In the rows, zero is written as 100.
Known rows, with every step that occurs:
k > x: 72 98 93 86 66 84 135 90 115 102 100 151 55 118 138 101 76 60 78 108 71 141 85 84 109 91 92 105 106 115 116 100 140 71 101 113 84 125 75 68 98 73 59 77 98
x > g > b > t: 43 93 91 59 57 98 132 80 83 112 132 131 73 93 107 123 100 97 106 117 75 129 102 131 110 94 104 97 50 132 86 108 125 55 76 96 76 141 87 54 64 102 62 108 146
b > g > x > w: 46 78 103 123 118 122 105 55 95 87 108 111 47 101 138 125 64 48 90 107 83 132 104 117 93 75 87 84 106 136 82 94 99 80 83 118 85 132 61 83 93 94 83 114 123
r > g > b: 44 58 99 65 32 75 124 84 74 98 107 150 70 99 107 71 84 79 105 115 40 140 95 92 121 77 122 99 89 111 90 98 120 72 94 99 67 105 63 99 66 92 70 78 128
f > x > e: 66 76 120 85 31 54 125 102 100 70 69 161 53 108 142 101 100 56 72 113 91 118 108 81 107 76 93 104 111 108 97 95 122 109 104 96 107 132 77 75 79 103 65 68 97
b > w: 47 105 93 93 67 87 121 81 95 89 107 154 65 112 124 77 76 46 88 93 73 140 97 88 115 72 97 78 115 117 99 85 133 65 93 130 115 113 83 64 69 91 70 88 120
m > x > k: 72 111 96 81 64 129 125 91 80 69 100 153 59 110 127 75 67 71 75 116 79 125 104 102 134 85 98 96 95 135 84 115 142 71 75 94 92 143 87 70 63 56 71 101 132
h > b: 53 80 87 89 54 96 139 92 78 79 111 147 63 110 135 88 66 57 74 117 86 147 119 118 104 86 76 72 102 124 136 92 121 60 77 113 96 110 78 81 67 89 63 96 130
x > h: 37 78 80 112 54 112 133 81 94 59 105 168 79 102 122 72 85 69 94 103 65 105 89 88 122 89 85 96 82 130 102 106 133 68 111 106 101 124 75 75 81 106 55 81 122
b > n > x > g: 28 105 89 97 101 90 99 87 106 106 101 149 90 113 111 148 91 84 91 92 80 162 102 121 106 73 105 72 72 136 105 108 111 64 96 114 108 115 89 62 83 79 86 115 100
e > b > n > x > h: 18 70 66 124 71 151 108 78 89 84 95 155 132 108 56 93 76 69 80 90 80 138 88 110 75 74 75 101 122 128 104 109 114 60 146 115 146 137 94 72 82 113 58 89 92
r > g > x > e: 69 58 109 83 43 58 117 89 100 88 77 158 35 89 133 111 84 61 90 125 43 141 99 83 146 61 99 109 118 127 85 89 97 103 102 114 75 110 57 100 72 90 69 65 110
r > g > x > e > d: 64 64 103 71 37 46 144 109 96 92 60 169 31 91 153 106 94 59 84 123 37 152 101 107 163 61 84 117 122 130 90 88 110 110 109 114 78 104 43 101 81 105 62 39 104
x > n > b: 30 65 83 106 90 115 100 73 87 97 98 135 83 107 135 59 81 90 86 93 107 111 113 101 84 86 101 72 97 124 81 94 111 62 83 105 125 114 75 78 96 110 62 111 117
g > x: 59 87 102 79 85 98 119 90 93 89 103 140 51 111 131 116 81 51 95 119 65 134 91 97 96 75 79 107 116 136 88 84 114 73 100 113 79 125 82 71 75 89 76 81 98
m > x > g > b > t: 61 93 92 54 70 126 128 74 82 117 128 134 63 80 83 121 90 108 104 124 65 127 94 151 116 99 99 100 45 128 77 107 141 68 56 84 87 162 101 50 67 84 70 118 140
e > b > n > x > m: 37 91 86 95 57 116 123 90 86 94 89 142 118 118 63 108 71 54 74 112 85 183 105 104 55 78 82 88 124 128 118 108 118 55 120 128 135 131 78 61 73 78 81 111 82
r > g > x > h > b: 45 52 82 103 41 132 127 79 83 81 101 131 71 78 106 86 67 73 100 124 54 136 103 110 122 77 78 98 106 140 109 89 91 88 89 99 86 94 65 118 86 103 63 76 109
m > x: 67 84 96 79 82 108 128 85 90 84 102 164 51 106 116 92 72 72 86 117 60 132 90 110 121 90 85 87 90 120 100 101 149 73 77 104 97 147 90 63 73 70 74 101 116
h > b > n: 47 91 92 96 68 112 119 83 74 93 107 139 66 117 118 87 71 54 62 102 87 148 127 120 100 65 83 74 106 120 126 93 111 71 94 112 120 110 76 72 66 109 62 93 102
b > g > x > h: 30 95 88 122 78 140 131 65 88 63 103 137 69 94 112 118 75 60 102 110 65 105 92 110 106 75 78 105 88 145 87 100 104 91 113 111 94 138 63 92 102 113 65 96 112
r > g > x > k: 63 90 105 76 49 105 116 94 85 83 95 130 62 103 137 101 75 70 97 124 65 148 103 80 138 67 109 112 122 148 73 106 89 82 94 102 54 102 55 103 69 73 80 82 123
f > x > h > b: 44 70 93 106 27 128 134 92 84 66 95 137 89 98 115 74 81 70 81 114 105 110 113 104 81 89 72 95 100 121 120 94 113 93 92 79 118 114 87 95 91 115 61 83 94
n > b > t > x: 54 88 102 85 73 111 126 86 80 101 107 100 95 110 99 93 94 114 81 122 124 139 91 124 72 112 103 127 70 111 97 106 89 69 75 109 121 132 80 63 100 103 53 104 132
t > x > m: 64 92 99 94 51 85 150 100 99 75 96 128 77 115 113 92 76 61 78 129 82 162 95 104 82 99 105 106 68 121 126 108 115 72 75 115 96 116 61 70 91 63 75 101 130
f > x > n > b > g: 19 83 107 116 82 129 101 68 82 91 84 107 93 103 127 91 87 95 88 97 133 108 126 105 55 82 100 74 99 117 77 100 84 100 87 90 128 132 60 95 126 128 73 133 103
g > b: 47 78 97 69 51 90 124 84 73 90 112 150 69 112 115 74 86 61 93 112 61 123 96 100 94 78 105 103 89 113 88 92 141 62 96 99 84 121 88 72 62 94 66 77 121
e > x > g > b: 42 93 93 58 49 70 134 103 97 91 113 142 86 95 98 117 84 56 115 104 73 147 101 117 123 90 103 84 56 124 101 117 134 48 64 90 77 131 105 63 74 67 63 110 130
k > x > h > b > g: 44 103 68 137 46 140 151 69 93 79 105 133 74 95 116 93 54 67 70 106 85 127 108 122 110 90 76 86 81 124 143 106 116 86 93 107 110 125 57 101 118 97 41 99 118
r > g > x: 57 65 106 74 69 83 118 87 94 97 98 141 52 98 123 116 81 71 107 124 48 150 90 88 125 72 95 104 115 134 89 90 98 84 95 113 62 107 54 97 80 86 83 83 105
x > n: 42 61 79 115 106 108 108 80 99 91 99 149 64 110 141 80 81 63 82 99 84 114 104 97 103 79 96 68 100 127 91 101 115 61 100 107 105 125 69 70 83 101 70 109 127
n > b: 38 91 99 75 49 87 121 85 76 82 105 149 81 113 133 71 82 87 91 105 92 130 105 97 97 93 93 90 94 121 96 92 127 61 83 115 107 112 79 75 86 96 59 94 114
r > g > x > h > b > n: 41 61 86 112 57 146 109 71 78 97 97 124 73 84 88 87 70 70 84 110 57 136 113 113 116 54 84 101 111 136 101 88 79 98 106 98 110 95 63 110 85 120 65 74 83
g > x > n: 51 63 89 110 123 128 98 77 102 105 97 128 53 104 134 104 81 53 90 108 77 114 99 103 85 68 86 91 120 139 73 86 102 75 102 102 96 128 79 72 87 102 79 100 102
x > k: 56 109 95 87 48 102 128 96 82 63 102 154 71 122 150 81 77 60 79 108 91 130 111 85 130 81 105 94 101 139 91 114 123 61 95 106 79 121 71 73 60 77 67 91 140

Rows:
47 113 85 110 72 136 103 96 64 91 90 126 102 127 113 95 70 66 50 103 114 161 130 118 93 68 102 83 114 133 116 106 92 67 96 103 127 107 96 84 61 71 76 105 100 | h > b > n > x > k
75 50 104 85 29 72 126 86 82 109 91 119 68 88 84 92 100 96 79 131 67 140 90 113 120 86 135 140 67 94 87 108 84 96 93 95 98 127 65 88 76 104 49 72 154 | r > g > b > t > x > e
45 98 96 101 79 122 134 77 71 81 109 114 53 101 126 131 58 48 81 123 82 148 120 136 89 72 66 81 104 138 118 86 89 83 79 116 87 129 63 98 86 99 71 111 120 | h > b > g > x
57 90 77 113 52 116 139 80 117 85 100 158 73 105 123 77 78 69 83 103 67 113 79 80 117 94 87 114 93 121 113 104 142 77 116 106 102 126 77 76 107 89 46 68 97 | k > x > h
53 127 85 72 46 92 124 76 115 135 122 133 62 93 110 92 70 59 100 89 57 149 94 107 109 67 115 95 84 111 92 82 154 65 75 106 97 107 94 67 90 73 62 78 114 | k > x > g > b > w
45 104 105 96 90 108 127 76 86 80 104 130 53 108 127 140 75 51 95 117 69 136 101 111 98 71 81 92 103 139 92 94 99 85 100 122 78 141 58 82 92 97 75 108 115 | b > g > x
37 93 77 88 48 109 124 81 89 89 114 156 86 106 93 74 59 38 88 94 74 155 99 100 95 69 72 80 147 118 104 89 136 46 107 137 121 129 78 63 63 102 57 88 137 | e > b > w
83 89 94 95 40 57 137 91 118 93 80 168 38 109 148 96 79 49 62 110 66 133 94 80 131 80 95 108 105 107 113 98 140 90 107 118 100 130 73 71 92 76 46 58 102 | k > x > e
25 89 82 116 88 123 88 64 90 110 98 127 86 100 123 43 74 76 87 77 105 116 113 97 86 70 106 65 117 115 70 80 112 64 82 118 155 102 87 72 93 113 66 108 115 | x > n > b > w
55 99 88 71 78 100 130 86 106 86 113 166 50 91 121 121 71 86 103 113 60 137 99 130 137 89 86 70 58 137 105 107 151 67 56 99 81 142 84 63 79 62 76 116 139 | m > x > g
55 80 81 101 41 112 140 73 84 63 89 168 56 86 89 107 50 52 67 116 64 137 108 133 123 74 65 81 107 119 107 113 135 86 98 121 117 179 59 77 78 95 47 107 153 | m > x > e > b > g
38 79 78 109 28 81 143 78 85 59 94 166 67 98 113 110 61 43 71 109 74 141 115 118 118 69 71 80 112 122 114 113 119 75 117 134 106 157 43 83 76 112 40 99 160 | x > e > b > g
36 47 93 95 91 119 88 68 88 117 88 113 74 87 123 80 81 99 104 109 79 127 106 96 91 72 103 92 116 132 62 84 79 84 85 102 100 98 60 107 104 106 76 101 101 | r > g > x > n > b
41 91 112 54 33 81 121 94 92 101 110 134 76 96 120 112 97 81 112 111 82 128 109 110 81 77 107 101 71 121 84 95 132 84 75 71 76 120 88 77 82 96 79 90 111 | f > x > g > b
47 61 102 106 93 112 102 87 104 94 84 130 72 112 138 91 95 70 84 104 109 108 107 87 74 78 96 83 116 118 83 97 106 92 100 84 108 131 75 75 98 111 81 105 95 | f > x > n
45 100 90 74 67 61 139 109 116 74 104 154 79 102 121 142 82 58 110 101 83 159 103 109 147 98 87 68 63 135 119 126 125 51 63 107 78 133 88 59 84 62 65 121 132 | e > x > g
33 84 71 146 57 146 148 76 82 58 105 118 91 95 99 89 58 71 72 112 95 131 106 147 93 90 86 94 56 120 144 113 87 84 83 103 117 124 55 106 110 106 47 107 160 | t > x > h > b > g
65 110 103 82 67 121 119 94 83 77 101 131 59 116 145 102 74 50 86 119 84 131 105 91 111 70 93 114 122 151 72 100 108 74 97 102 73 122 80 77 65 76 74 82 113 | g > x > k
33 70 92 102 89 126 78 61 93 130 91 104 78 84 107 63 73 85 106 92 78 133 107 93 94 56 111 85 134 124 53 69 79 84 81 114 128 86 69 102 102 108 79 97 97 | r > g > x > n > b > w
44 87 90 76 60 89 128 92 99 102 119 124 78 100 106 108 82 82 103 112 69 146 93 137 92 82 121 107 40 117 103 101 122 63 68 88 76 114 82 77 85 81 64 93 160 | t > x > g > b
55 74 84 121 75 137 137 84 98 78 106 122 93 101 89 92 97 94 83 117 98 113 76 117 97 109 94 134 57 120 105 118 97 76 105 102 116 145 80 63 99 111 47 91 141 | b > t > x > h
44 72 90 99 100 120 110 85 87 103 89 103 107 101 95 91 97 92 88 100 140 122 107 110 95 114 91 85 90 120 82 123 86 54 76 104 140 152 101 51 101 101 54 140 107 | e > x > n > b > t
38 106 106 82 41 76 146 90 72 80 67 144 48 96 151 106 86 65 75 113 81 133 119 135 119 67 73 113 104 131 83 82 105 110 97 120 115 123 50 93 108 124 49 65 102 | n > b > g > x > e > d
14 85 83 124 95 127 107 61 79 87 96 125 83 105 131 80 74 89 86 91 110 114 122 116 86 82 102 60 84 126 86 104 96 74 83 114 123 127 51 89 112 118 62 135 136 | x > n > b > g
60 112 100 88 54 133 122 90 70 89 105 92 105 115 111 79 90 113 73 121 141 135 103 115 86 107 114 135 76 126 83 119 80 68 74 101 113 130 79 69 89 92 49 106 152 | n > b > t > x > k
46 117 97 106 87 122 95 94 80 85 87 139 99 133 115 103 85 67 66 96 102 148 107 92 104 67 116 97 111 135 87 115 102 69 114 107 118 117 93 69 66 74 82 99 93 | b > n > x > k
58 43 104 100 94 97 96 67 104 105 104 120 48 90 132 99 71 67 101 113 60 146 94 94 117 77 101 95 118 130 77 90 98 79 80 111 68 99 60 96 82 83 89 90 118 | r > g > x > w
54 81 100 66 60 105 129 80 66 107 119 129 75 106 101 92 100 81 90 122 78 119 93 111 93 94 102 116 79 116 80 100 121 62 97 101 93 145 92 54 61 107 60 94 123 | g > b > t
36 69 88 100 91 104 108 91 93 90 83 124 102 105 113 71 82 71 90 93 121 126 110 100 96 95 93 73 98 118 90 113 102 54 74 102 132 127 96 69 102 88 59 125 104 | e > x > n > b
60 83 88 87 65 111 140 88 71 93 118 127 69 106 119 104 82 79 71 127 103 142 115 125 104 104 75 86 93 125 127 101 103 60 77 115 103 135 81 63 65 102 58 111 131 | h > b > t
58 51 84 110 107 142 107 75 81 126 109 88 87 102 85 81 97 90 77 116 102 114 88 130 58 91 120 124 68 105 77 106 88 70 93 83 117 145 89 62 88 114 60 107 145 | g > b > t > x > n
47 92 86 91 78 82 134 97 116 85 113 134 69 104 128 131 79 82 99 110 79 156 94 128 111 89 106 93 47 127 121 110 113 63 69 104 77 118 63 73 94 76 67 103 163 | t > x > g
34 67 107 98 74 116 94 82 90 101 81 116 89 105 130 70 94 94 89 98 130 104 117 92 52 85 101 86 112 115 70 91 102 91 87 81 128 118 80 83 111 119 75 107 84 | f > x > n > b
37 90 88 72 78 99 116 84 86 122 119 126 101 97 87 145 105 110 107 115 85 145 88 135 89 104 109 99 53 130 90 107 114 53 79 97 94 136 111 58 68 79 80 120 127 | n > x > g > b > t
22 107 99 92 56 97 130 72 70 71 106 136 82 111 129 95 76 87 92 102 96 131 114 111 99 90 93 76 79 125 102 104 110 72 82 124 105 125 52 86 101 104 60 117 131 | n > b > g
60 111 83 79 63 75 138 92 130 106 112 152 53 104 146 130 74 76 96 105 68 150 95 102 129 91 95 87 73 132 121 108 141 65 79 109 69 120 67 67 102 66 60 94 122 | k > x > g
63 56 101 75 54 100 127 85 76 118 109 101 86 96 74 95 99 106 96 131 69 148 80 115 99 96 130 134 65 100 91 111 84 78 85 92 81 126 66 87 83 101 62 91 149 | r > g > b > t > x
36 65 85 116 97 142 110 56 91 88 116 111 69 92 106 122 45 40 89 107 85 147 105 129 70 73 62 87 132 139 86 97 102 61 102 126 92 146 56 83 88 106 70 115 140 | e > b > g > x > w
30 99 80 100 87 105 108 89 93 107 107 137 91 106 108 140 75 81 78 98 93 174 121 147 97 73 92 59 79 134 134 100 103 62 77 108 118 104 94 75 75 78 80 121 106 | h > b > n > x > g
49 101 84 98 55 101 127 84 80 92 112 141 65 107 121 70 58 45 73 99 83 151 118 114 107 71 83 66 119 115 124 79 123 61 72 125 125 99 85 76 65 90 64 92 125 | h > b > w
52 60 103 63 43 91 126 78 67 114 113 129 77 95 92 90 101 100 103 125 60 136 92 101 121 93 118 113 82 113 83 106 105 72 92 100 74 127 67 80 64 107 66 94 131 | r > g > b > t
52 59 80 130 117 117 108 84 109 96 95 121 74 112 126 86 78 69 76 105 97 128 93 112 81 82 110 92 83 114 102 104 96 71 93 100 111 124 68 75 99 95 68 105 144 | t > x > n
38 70 72 116 42 125 141 83 79 62 109 154 81 97 121 65 68 68 80 110 80 117 110 114 113 91 71 81 87 129 129 98 124 65 90 103 113 111 81 89 78 105 51 86 130 | x > h > b
52 130 104 98 73 132 126 81 74 64 100 122 61 111 140 124 67 51 86 118 88 130 113 105 113 68 94 101 108 155 76 109 91 84 98 112 73 137 56 90 81 85 74 108 131 | b > g > x > k
